Each row comes from the steps of one path. Every step used is in the known rows, and no mark comes twice. Write the path behind each row, first mark first.
Known rows:
u v e j l k: [ 28  40  57  19  -9  11 -27 100  65  34  36 -16  34 -10  21 -38  -4 -30
 -13   0   7   7 -42   6  -1  23   2 -29]
j l v b k e: [-41  20  23  86   9  48 -62  74 -15  17   3 -47  24  -5  -8   6  23   1
 -55  -2  17  30  -7   3 -58 -27  30  -8]
e k: [ 22  28   5  11 -34 -14  -8  21 -15   3 -11  -5   5 -13 -19 -16 -17  16
 -18   2 -21  15 -33  26 -10  13  10   8]
e k l v b: [  3  62  46  71 -67   0 -27  40 -27 -14 -11   3   4  13 -58  29 -17   8
 -55 -30 -15  60 -22  18 -22  10  27   6]
b k e v l: [  8  55 -21  40  18  44 -12  44 -60   0   9 -32  16 -33  10 -24 -11  26
  36  13 -24   2 -11  12  -8 -36  -5  -6]
b v e: [ 27  11 -16 -38 -17  13  17  27  -4  16  42  27  39  12  19   7 -11 -31
  12 -23 -11  -7  38  20  52 -11 -29 -12]
v b j: [-48  22  -1 -20 -30  -3 -27  -7 -16 -29 -63 -10   4   9 -21  26  25 -28
 -34 -11  43  13  25   0  20   2  -1  -9]
j l v b: [-39  30  64  68   0  17 -44  35  20   1 -53 -15  23  28 -28  39  19 -27
 -27   5  40  30 -12 -11 -27  29  39 -11]
k e: [ -7   6 -43  10   3  15  -8  19 -23 -11  13 -24   3  -5  38 -30  13  20
 -31  -7 -16 -24 -21   2   0 -17   5   7]
v b j l k: [ -39   49   56   15  -41    6  -70   47    6  -19 -103  -36   35   -5
    1   17   32  -18  -34   29   26   13  -25   11    7   15   31  -36]
b j l k: [ -1  26  41  15 -19 -13 -68  34   6 -24 -75 -41  52 -11  26  -3   7   2
   2  48  -1 -16 -34  14  24   8  29 -29]
l j: [ 13 -17 -21  -7  23   0   6 -27   8   7 -46  15   5 -19 -28  20  21 -25
  -6 -31 -13  35  26   0  11  15 -29  13]
j l k e v: [  3  59  22  74 -18  17 -50  86 -16 -15 -49 -49  30 -51  47 -21   2  37
  -1  32 -36 -18 -90   4  -5  10  43   2]
v b k l: [-15  18  14  18 -35  46  -7  20 -33  13  27  -7 -14  -7 -46  31  11   3
 -24 -45  -4  63  27   9 -49 -50  -6  -2]
e k l v: [ 41  37  34  71 -48 -21 -24  25 -31 -17  11  -3  19   9 -31   5 -43  27
 -17 -15 -41  33 -36  25  -2   2  18  10]
b k e v: [  5  14 -35  37  10  22 -14  48 -53  -2  20 -32 -16 -57  18 -15 -12  39
  -3 -13 -25  10 -16   8 -19 -41  -7  23]
j l: [  3   5  27  24  14  13 -22   1  19   4 -32 -32  25  10   6  14   5  -1
  17  13   0  -4 -22  -6 -20  15  26   4]
v e j: [ 12  17 -12 -31  40  28  12  20  11  18   0   2   5   0  25 -10  -3 -21
 -33 -36   1   8  31   5  16 -17 -44 -36]
j l v e: [ 20  23  49  54  31   5 -36  32  14  15 -19 -26  46  41  46  14  -8 -19
   6  12  22  10  16   2  12  21  -2 -24]
k l v: [ 18   8  25  56 -18  -4 -14   4 -15 -22  17   0  14  21 -16  20 -27  13
   4 -19 -18  17  -5  -5   6  -9   5   4]
b j l k e v: [  0  61   5  50 -23  -8 -73  63 -32 -47 -92 -64  40 -42  57 -15   0  26
  -3  35 -20 -29 -78  10  28   8  33   1]
j l v b k: [-31  10  65  76   5  30 -54  56   5  25  -8 -21  21   2 -40  33  13 -18
 -23   4  28  58  12  -2 -58 -10  27 -18]
b j l: [ -6   8  12  -1   7  -9 -46 -20   1 -32 -68 -48  45  15  12  14   2  -7
  19  17  18 -16  -6   0  24  11  18  -4]
k l v b: [-25  30  39  58 -38  11 -17  21 -17 -16  -4   8   0  28 -37  41  -3  -6
 -35 -34  13  44   8  -6 -11  -2  15  -2]

Write each row's path:
[ 82  32 -26 -13 -52   8  19   0 -30   4  -4  26  50  -7 -37  24 -18 -25
   3 -80 -74  56  23  47  59   1 -46  16] -> b v e k l j
[ 47  42   7   2 -19  -6  -3  34 -24  17   0  -9  14   4  29 -20 -11  -3
 -21  -5 -10  19   7  30  12   6 -22 -14] -> v e k
[ 27 -10 -22   9  -2  12  10 -42 -13 -12 -34   1   3  -7 -37  28   8  -9
   4 -57 -37  49  17   6  16  -4 -29  21] -> k l j
[ 90  28   2  20 -61 -20   8  14   4  11  27   1  18   3 -36  -9 -16 -28
   4 -67 -25  64  -2  29  31  29 -31  40] -> u v e k l j
[ 30  17   5  10  -2  -6   9  -7  39   8   5  17  29  12 -58 -13  13 -57
  44 -10  12  24   9  -5  23  50 -12  18] -> u v l j
[  11   -9    9   27  -48   22    0   22   10   27   50   10  -13  -20
 -105   32   22  -39  -10  -78    7   94   30    3  -33  -11  -16   42] -> u v b k l j
[ -48   63   -7   37  -17   17  -54   24  -38  -52 -110  -67   22  -12
   16   22   22    1  -27  -14   30   -8  -39  -11   17   18   34   23] -> k e v b j l
[-45  27  54  51  29  38 -32  43  35   6 -54  -9  18   7 -47  35  15 -28
 -62 -25  30  33 -15 -12 -37  19  25 -25] -> e j l v b
[  6  63  -1  18 -25  22 -14  99  27   6  58  -6  32 -20   1 -81   7  -8
 -21  10 -18 -29 -71   8   0   4  20 -30] -> u v l k e j
[ 15  44  43   5  23  36 -30  75  34  30 -31 -22  41 -10  46 -20   9 -13
 -34   2 -15  12 -11  15  -1  -4  -8 -59] -> v e j l k
[  9  16  16  15  47  12  -4  38  13  15   4  14  13  18  21  -2 -18 -19
 -42 -28   9  16  38   3  19 -11 -37 -38] -> l v e j
[-33  18  15 -10 -65 -30 -26  19  18 -20   4  -4  -5  17 -45   9  16 -41
 -17 -15  68   8   6  -8  21  31  13  22] -> u v b j
[ 18  51 -43  33  30  29   1  -6 -38 -22 -79 -11  24 -26   0  -1  18 -10
  22 -15 -28  15 -10  -1  35  22 -20  12] -> k e v l j
[-38  10  50  55  39  55 -42  62  22  30 -22 -14  14 -15 -60  30  12 -17
 -54 -27  24  61   6   1 -72 -22  17 -33] -> e j l v b k
[-19  13  -6  59  48  33 -42  45  11  -3 -17 -38  36  -4  14 -16  -1  11
 -54 -17 -13 -20 -48  -6 -20  -6  24  -8] -> k e j l v
[  0  23  40  21  17  31 -32  61  38  15 -41 -17  33 -31  -3 -15   7  -2
 -25  12 -26   3 -58  10 -27   3  23 -43] -> e j l k
[ 22  37 -44  37  38  43 -11  13 -55  -1 -45 -21  20 -52 -16  -4  14   0
  32 -15 -35  41  14  11   1 -20 -35   8] -> b k e v l j
[ -9  71 -18   9  13  48 -17  72  -8   2  -6 -11  37 -22  28 -62  15   4
 -43  13 -44 -22 -44  14   0 -23  -1 -61] -> v l k e j
[-45  29  28   5 -16  10 -45  -4   3 -27 -95 -42  28  20 -13  35  29 -30
 -19   1  40  10   0  -4   6  20  23  -8] -> v b j l
[-55  34  12  61  30  54 -38  62  12  -3 -41 -33  25   4 -12   5  21 -11
 -88 -32  18   7 -32 -12 -37   1  31 -14] -> k e j l v b
[ 15  30  26  14 -28  -7   5  20  31   6  54   5  22  35 -34 -25  -6 -31
  48  23  24 -10 -19 -11  10  36  16   5] -> u v l
[ 34  13  16  -1 -28 -16   6  42  28  25  74  -2   1  26  19 -25  -7 -31
  15 -12  31   3  18  -4  23  19 -18  14] -> u v e
[-24  13 -14  31 -48  23 -16  83   0  25  98 -18 -17 -23 -30 -32  25 -12
 -45 -30  31  22  -7  -1 -52 -28  15  29] -> u v b k e
[ 13  22  16  -5  48  42  -8  25  29  21 -27 -28  32  13  32   2   4 -19
 -18 -24   1   8   9   1   1  -2 -18 -27] -> v e j l
[  1  72 -24  34   7  29  -5  22 -46 -25 -31 -27  19 -10  28 -18 -10  15
  27  14 -17 -18 -34  -1  20   7   4   1] -> k e v l
[-41  20  -5  61  -1  33 -39  74 -35  17  32 -15  -2 -16 -12  -5  21   5
 -75 -19  15  32  16   8 -45 -46   3 -11] -> l v b k e
[-30  33  25  41 -43 -13 -39  -6 -34 -49 -46  -7  17  39 -31  51  -6 -14
 -32 -31  27  34  20  -4  31  -7   2  -8] -> k l v b j
